Each row was made from one small tree. The marks that hang from a mark follow it in brackets, in the order of their numbers. Every link used is in the known rows. Write each row's tree.
In the rows, zero is written as 128.
Known rows:
K_887{K_663{K_858}}: [128 113 142 100 129 127 152 121 138 135 120 110  87 132 139 125 107 133
 146 130 104  98 150 151 148 144 102 137 150 130 116 133 116 113 131 105
 169 118 140]
K_901{K_415{K_663{K_587 K_660} K_758}}: [135 104 115  80 134 135 168 149 117 122 108  95  76 103 106 156 103 123
 162  98 116  66 147 155 181 149 122 159 150 114 143 159 134  99 112  78
 188 132 123]
K_660{K_374 K_663{K_91 K_415{K_108} K_858 K_887 K_959}}: [145 119 104  49 103 106 186 105 118 147 124 105  68 138 136 159  78 120
 172 107  98  71 159 124 210 161 130 151 169 122 157 149 160 137 124  62
 170 125 130]
K_887{K_663{K_959}}: [134 111 141  79 131 158 153 118 128 141 115 111  85 130 134 125 117 125
 154 135 123  83 147 148 166 142  97 142 155 134 130 129 134 132 140  94
 170 124 142]
K_645{K_753{K_663}}: [107 107 130 102 112 128 148 114 141 125 115 116  85 119 131 121 118 110
 149 127 114  87 147 158 155 136  98 137 164 120 131 137 119 117 133  91
 174 113 159]
K_663{K_91 K_374 K_415{K_758} K_660 K_887 K_959{K_858}}: [142 112  99  35 111  92 189 119 122 114 133  76  72 131 155 155  76 135
 159  91 100  74 165 133 195 171 132 174 148 122 136 143 137 104  94  52
 176 126 106]
K_645{K_753{K_663{K_91 K_587 K_660 K_858 K_887 K_959}}}: [126 132 107  61  85  91 178 137 133  88 115  91  75 120 145 174  78 110
 175 103 113 102 197 152 191 164 129 153 175 108 158 147 126 130  97  57
 197 113 142]
K_660{K_663{K_374 K_415{K_758} K_753{K_645} K_959{K_858}}}: [126 113  83  37 115 143 181 115 131 140 117 100  63 132 123 129  93 121
 165 115  84  67 157 143 188 164 104 186 173 132 129 122 167 133 103  59
 167 119 136]
K_91{K_663{K_374 K_415 K_660}}: [117 104 133  52 104 115 185 123 121 133 140 100  84 123 123 147 101 128
 163 107 131  73 137 135 194 143 121 148 145 139 131 134 141  99 131  75
 166 129 107]
K_415{K_663{K_587} K_758}: [130 103 125 100 139 144 151 139 133 139 110 108  80 106 126 125 114 132
 151 112 105  57 153 158 166 140 108 158 150 117 132 156 121 104 119  86
 177 124 137]
K_887{K_663{K_91 K_415{K_901} K_660}}: [137  88 141  59 106 112 172 128 131 116 121 103  81 129 108 166 100 121
 167 115 118  67 143 133 205 136 116 157 147 127 150 134 136 108 133  71
 167 125 133]
K_660{K_374 K_663{K_91 K_415 K_753 K_858{K_959} K_887}}: [118 133  79  50 106 121 178 110 121 154 135 112  75 146 142 144  76 119
 165 106  96  69 159 121 193 143 121 142 156 115 148 130 164 146 123  63
 178 121 127]
K_587{K_663{K_374 K_415{K_758{K_984}} K_660}}: [124  89 122  61 105 116 194 147 108 125 118  95  87 127 133 146 109 153
 143 117 118  73 155 151 185 156 117 166 130 145 144 138 146  94 133  81
 160 123 114]
K_645{K_753}: [109 120 128  97 120 129 146 109 128 133 122 108  82 128 135 121 120 107
 152 113 109  73 145 158 160 130 104 135 158 122 125 136 111 106 126  96
 171 117 142]
K_663{K_91 K_374 K_415 K_660 K_753{K_645} K_858 K_959}: [116 117  84  25  75  97 202 107 117 116 135  83  69 151 129 174  74 123
 183  94  84  94 167 138 194 162 115 167 180 131 148 128 143 129 112  51
 169 123 106]
K_758{K_984}: [118 111 134  89 116 125 153 125 118 144 119 116  94 138 149 115 119 139
 146 128 109  89 139 153 146 139 100 127 135 139 134 144 117 106 138 108
 178 126 164]
K_660{K_374 K_663{K_91 K_753 K_887}}: [123 123  99  58 114 115 168 102 132 152 138 113  80 131 138 133 108 116
 167 100  95  58 148 134 166 139 121 144 160 129 144 151 143 123 137  69
 192 120 145]
K_415{K_758}: [128 108 133 104 137 126 147 110 125 151 122 106  84 127 144 118 122 139
 141 115 103  65 134 156 135 137 103 144 141 127 110 149 115  98 126  96
 162 133 131]
K_415{K_663}: [113 100 134  94 130 141 145 120 138 142 123 112  83 116 133 117 114 131
 159 121 112  72 140 146 165 135 105 136 153 129 132 141 118 104 142  98
 179 118 146]
K_959{K_663 K_858}: [129 100 138  89 135 125 133 108 146 115 124 102  82 117 145 110 121 126
 158 117  99 101 133 148 151 145 108 142 146 127 126 147 109 108 119 106
 194 114 169]
K_901{K_415{K_108 K_758{K_984}}}: [137 106 114  92 131 120 160 127 105 156 110 111  83 133 121 134 107 134
 132 107  97  81 122 159 158 152 102 142 137 131 128 155 136 101 122 105
 157 140 147]
K_753{K_645 K_663{K_91 K_587 K_887}}: [114 114 122  71  99 107 150 110 138 123 122 129  94 123 126 170 100 142
 152 102  91  89 168 139 142 148 101 140 153 115 145 161 124 132 129  86
 197 140 186]
K_753{K_645 K_663{K_91 K_415 K_587 K_887 K_959{K_858}}}: [125 111 104  36  90 119 168 117 135 106 111 120  84 127 133 176  74 122
 164 106  86 101 182 133 189 162 105 162 160 111 161 147 139 142 105  70
 208 139 186]
K_901{K_415}: [121 116 124  77 130 129 152 106 113 140 124 111  87 124 123 141 111 118
 152 109 111  92 127 151 156 138 105 129 149 127 130 146 124 112 132 105
 181 140 143]
K_415{K_108 K_758{K_984}}: [136 103 127 105 128 116 152 126 117 161 111 110  83 138 139 116 116 147
 132 116  97  69 131 160 147 149 101 142 135 134 121 154 124  95 129 102
 150 131 147]
K_91{K_663{K_374 K_415 K_660 K_959}}: [124 109 127  35 102 133 194 126 116 129 134  94  79 124 127 150  95 124
 173 112 139  75 144 132 208 150 121 154 155 142 141 128 152 117 127  67
 165 129 101]
K_753{K_645 K_663{K_91 K_374 K_887 K_959}}: [114 112 111  47  97 112 168  93 140 126 130 115  87 128 139 154  95 147
 153 110  99  94 160 129 145 166  99 147 169 126 139 144 142 149 139  76
 176 128 160]
K_758{K_984{K_93}}: [120 111 150 100 122 123 145 118 125 138 126 121  98 143 155 117 128 145
 139 123 115  73 126 155 162 150 107 120 137 128 132 137 115 111 145 116
 189 126 161]
K_645{K_753{K_663{K_91 K_374 K_415 K_887 K_959}}}: [115 116  99  42  87 108 181 109 131 114 130 105  80 120 136 154  80 111
 156 112 106  85 174 137 206 158 110 158 171 118 154 129 153 138 120  56
 172 111 134]
K_959{K_663{K_91 K_415} K_858}: [131  88 127  73 111 112 149 102 140 114 132 103  83 120 138 138 103 118
 164 107  89 106 133 136 190 137 111 150 142 124 150 142 119 113 115  87
 198 120 164]
K_753{K_645 K_663{K_959}}: [112 103 129  75 106 148 153 105 135 134 110 122  85 130 130 138 112 136
 159 132 109  91 148 144 138 148  88 139 169 129 134 138 135 143 146  93
 178 134 172]
K_645{K_753{K_663{K_587}}}: [114 115 127  95 110 130 150 128 137 115 106 116  86 110 124 132 118 105
 151 121 115  84 162 165 166 139 100 146 168 113 142 149 119 125 121  84
 183 114 160]

Which tree is each row?
[129 125 119  44 116 110 169 129 116 143 133 114  83 119 115 162  88 125
 147  90 109  59 159 140 211 157 121 154 148 126 134 153 148 108 115  79
 159 133 121]
K_91{K_663{K_374 K_415{K_108} K_587 K_887}}
[132 118 102  66 115  91 161 140 120 115 136  82  66 139 137 159  75 132
 168  99  74  74 177 147 173 156 132 165 147 124 121 138 138  83  99  70
 182 116 114]
K_959{K_663{K_415{K_758} K_660 K_753 K_858 K_887}}
[132  99 105  22 100 119 195 121 122 105 124  91  79 131 149 167  90 114
 172  94 113  81 163 128 214 159 133 163 152 128 165 147 134 114 122  68
 203 131 129]
K_587{K_663{K_91 K_415 K_660{K_374} K_887 K_959{K_858}}}
[141 120  95  33 130 113 162 143 126 106 123  93  69 108 110 151  92 120
 155  95  75  42 176 149 193 164 122 188 160 120 130 151 155 110  96  62
 159 110 126]
K_959{K_663{K_374 K_415{K_758 K_901} K_587 K_753 K_887}}
[124  90 103  54 109 123 182 128 146 115 122  92  71 119 117 135 108 102
 183  95 102  44 135 137 194 143 126 161 176 126 153 154 125 107 136  61
 179 109 125]
K_415{K_663{K_91 K_660{K_374} K_753} K_901}
[129  97 107  51  98 110 184 127 133 102 108  81  64 123 124 140  86 102
 164 111 118  88 157 151 220 173 116 170 185 116 147 134 145 121 108  57
 159 103 122]
K_645{K_753{K_663{K_374 K_415{K_108} K_660 K_959{K_858}}}}
[136 126 118  44 104  89 169 133 130 117 121 111  74 115 124 176  77 119
 172 108  99  73 181 135 215 152 132 156 155 113 159 147 146 126 102  70
 182 124 154]
K_660{K_663{K_91 K_415{K_901} K_587 K_858 K_887}}
[138 116 107  75 130 136 180 140 136 121 108  88  71 103 141 124  96 133
 158 117 102  77 169 159 180 171 114 173 172 120 134 149 135 129 103  71
 161 109 107]
K_415{K_663{K_374 K_587 K_858 K_959} K_758}
[122 120 116  66 127 116 141  93 135 132 143 104  86 122 147 129 106 153
 145 104 110  85 143 122 153 148 112 132 142 116 134 141 142 143 133  88
 168 114 140]
K_858{K_959{K_663{K_91 K_374 K_887}}}
[131 102 127  87 114 132 168 138 113 159 113 119  84 130 132 124 108 142
 149 138 110  67 145 145 176 138 108 150 129 138 141 134 156 108 130  85
 171 125 156]
K_660{K_663{K_415{K_758{K_984}}}}
[111 109 107  53 109 141 169 114 127 139 127 117  84 145 103 145 102 123
 149 117  82  72 153 143 171 145  90 164 165 135 123 122 152 122 137  80
 159 120 134]
K_887{K_663{K_374 K_415 K_753{K_645}}}
[134 106 103  73 111 145 172 141 134 105  94 102  73 112 131 136  92  92
 153 122 102  81 173 163 205 156 104 180 169 107 145 137 136 129  86  64
 183 118 150]
K_645{K_753{K_663{K_415{K_758} K_587 K_959{K_858}}}}
[139 100  92  53 138 137 170 132 141 139 110  85  53 112 112 116  98 116
 160 104  94  32 144 154 201 171 111 185 188 128 128 139 151 121 116  64
 127 105 102]
K_415{K_108 K_663{K_374 K_753 K_959} K_758 K_901}
[124 104 113  18  93 105 191 118 111 115 139  88  79 125 137 181  85 139
 168  96 126  80 174 132 216 159 130 161 151 135 164 134 149 120 132  63
 176 128 106]
K_587{K_663{K_91 K_374 K_415 K_660 K_887 K_959}}
[141 111 103  82 147 130 163 141 144 131  99  93  63 107 117 122  94 139
 141 107 107  47 151 150 187 172 112 169 171 103 124 152 142 134 103  80
 119 108 109]
K_415{K_108 K_663{K_374 K_587 K_858{K_959}} K_758 K_901}
[143 111 118  77 106 113 169 131 115 133 113  99  77 142 115 174  80 133
 155 104 121  86 159 137 214 147 116 150 149 107 155 139 145 134 114  68
 158 128 116]
K_887{K_663{K_91 K_415{K_108} K_587 K_660 K_858{K_959}}}
[104  99 114  75  80 109 171 108 130 127 120 113  84 148 128 173  80 148
 163 116 110 104 151 124 164 145 102 135 153 110 147 129 140 141 131  76
 175 137 150]
K_753{K_645 K_663{K_91 K_415 K_660 K_858{K_959}}}
[109 120  95  26 108 129 162 127 129 109 122  96  69 142 139 162  92 124
 175  94  96  83 180 147 174 167 119 162 163 136 135 130 129 108 116  89
 199 131 151]
K_587{K_663{K_660 K_753{K_645} K_887 K_959{K_858}}}
[141  95 126  80 132 116 155 121 121 148 109 104  69 129 111 142 102 126
 145 107  95  39 133 149 187 146 108 162 152 121 121 148 134  97 119  85
 132 136 125]
K_663{K_415{K_108 K_758 K_901}}
[109 111 111  75 115 120 160 120 130 131 128 101  78 130 143 138 106 123
 158 110  95  95 160 166 169 146 107 149 157 139 130 130 114 108 128 101
 176 122 128]
K_587{K_663{K_753 K_858}}
[130 115  81  38 116 114 190 134 119 121 121  72  55 124 111 152  73 111
 181  94 104  90 150 153 214 180 126 164 193 127 144 138 151 120 112  64
 160 107  89]
K_901{K_415{K_108 K_663{K_374 K_660 K_753 K_858 K_959}}}
[123 112  89  34 106 161 182 111 130 137 110 113  69 142 123 129 101  97
 180 119  87  67 147 134 190 151 106 167 178 132 147 132 159 141 122  67
 190 124 158]
K_660{K_374 K_663{K_415 K_753{K_645} K_959{K_858}}}
[116 120 112  63 123 125 161 110 131 151 133 101  75 122 129 113 117 128
 163 118 111  71 144 151 166 145 109 149 167 136 132 136 147 123 135  74
 167 107 129]
K_660{K_663{K_374 K_753}}
[139 101 118  61 110 129 191 127 133 117 112 101  81 141 122 153  94 118
 160 119 119  69 140 120 196 146 118 152 155 113 145 133 145 139 130  70
 154 120 117]
K_887{K_663{K_91 K_415{K_901} K_660{K_374} K_858{K_959}}}
[115 121  89  38 120 117 155 132 120 137 120 104  63 142 121 164  71 124
 152  99  95  58 172 143 217 160 117 156 157 118 135 120 150 125 117  93
 139 129 121]
K_587{K_663{K_415{K_108 K_901} K_753 K_858{K_959} K_887}}
[128  90  89  23  91 134 203 120 123 109 121  86  72 134 140 157  96  95
 181  94 106  83 151 142 224 152 124 176 165 136 170 138 136 120 121  56
 200 125 116]
K_587{K_663{K_91 K_415 K_660{K_374} K_753 K_959{K_858}}}
[140 122 120  57 131 115 157 142 116 125 112 108  77 120 122 159  93 126
 147 103  94  37 173 148 184 150 120 166 142 112 128 154 134 101 103  80
 162 138 137]
K_663{K_415{K_758 K_901} K_587 K_887}
[129 123 111  63 103  91 161 146 134 100 101 110  69 118 109 172  72  99
 154 107  88  69 189 155 214 167 121 162 177 100 142 148 136 116  96  76
 155 114 150]
K_645{K_753{K_663{K_415{K_108 K_901} K_587 K_858 K_887}}}
[126 119 120  66 109 128 170 116 113 134 121  99  77 139 146 143  87 121
 167 125 104  95 159 147 187 150 108 143 158 128 138 130 129 123 118  87
 170 129 125]
K_663{K_415 K_858 K_959}
[121 144  98  46 126 110 159 124 118 130 134  99  82 125 137 138  99 126
 152  93  92  64 174 158 164 158 116 154 162 123 127 154 129 112 113  76
 176 119 124]
K_663{K_374 K_587 K_753 K_887}
[129 107 101  89 112  95 158 111 128 155 124 109  76 141 141 158  65 152
 132 106  93  81 156 132 175 157 108 145 143 103 129 139 148 129 115  76
 148 136 132]
K_753{K_663{K_91 K_415{K_108 K_758} K_858{K_959} K_887}}
[149  93 114  49 116 122 177 106 134 131 121  97  76 129 127 139  89 118
 151 110 103  93 141 136 220 163 104 170 163 127 147 133 145 136 116  68
 157 115 125]
K_887{K_663{K_91 K_374 K_415{K_108} K_959{K_858}}}
[147 106 106  50 126 152 187 140 108 120  97  93  69 112  99 157 103 101
 179  95 126  63 138 145 210 164 126 156 182 116 166 171 149 127 128  67
 179 127 117]
K_901{K_415{K_108 K_663{K_587 K_660{K_374} K_959}}}
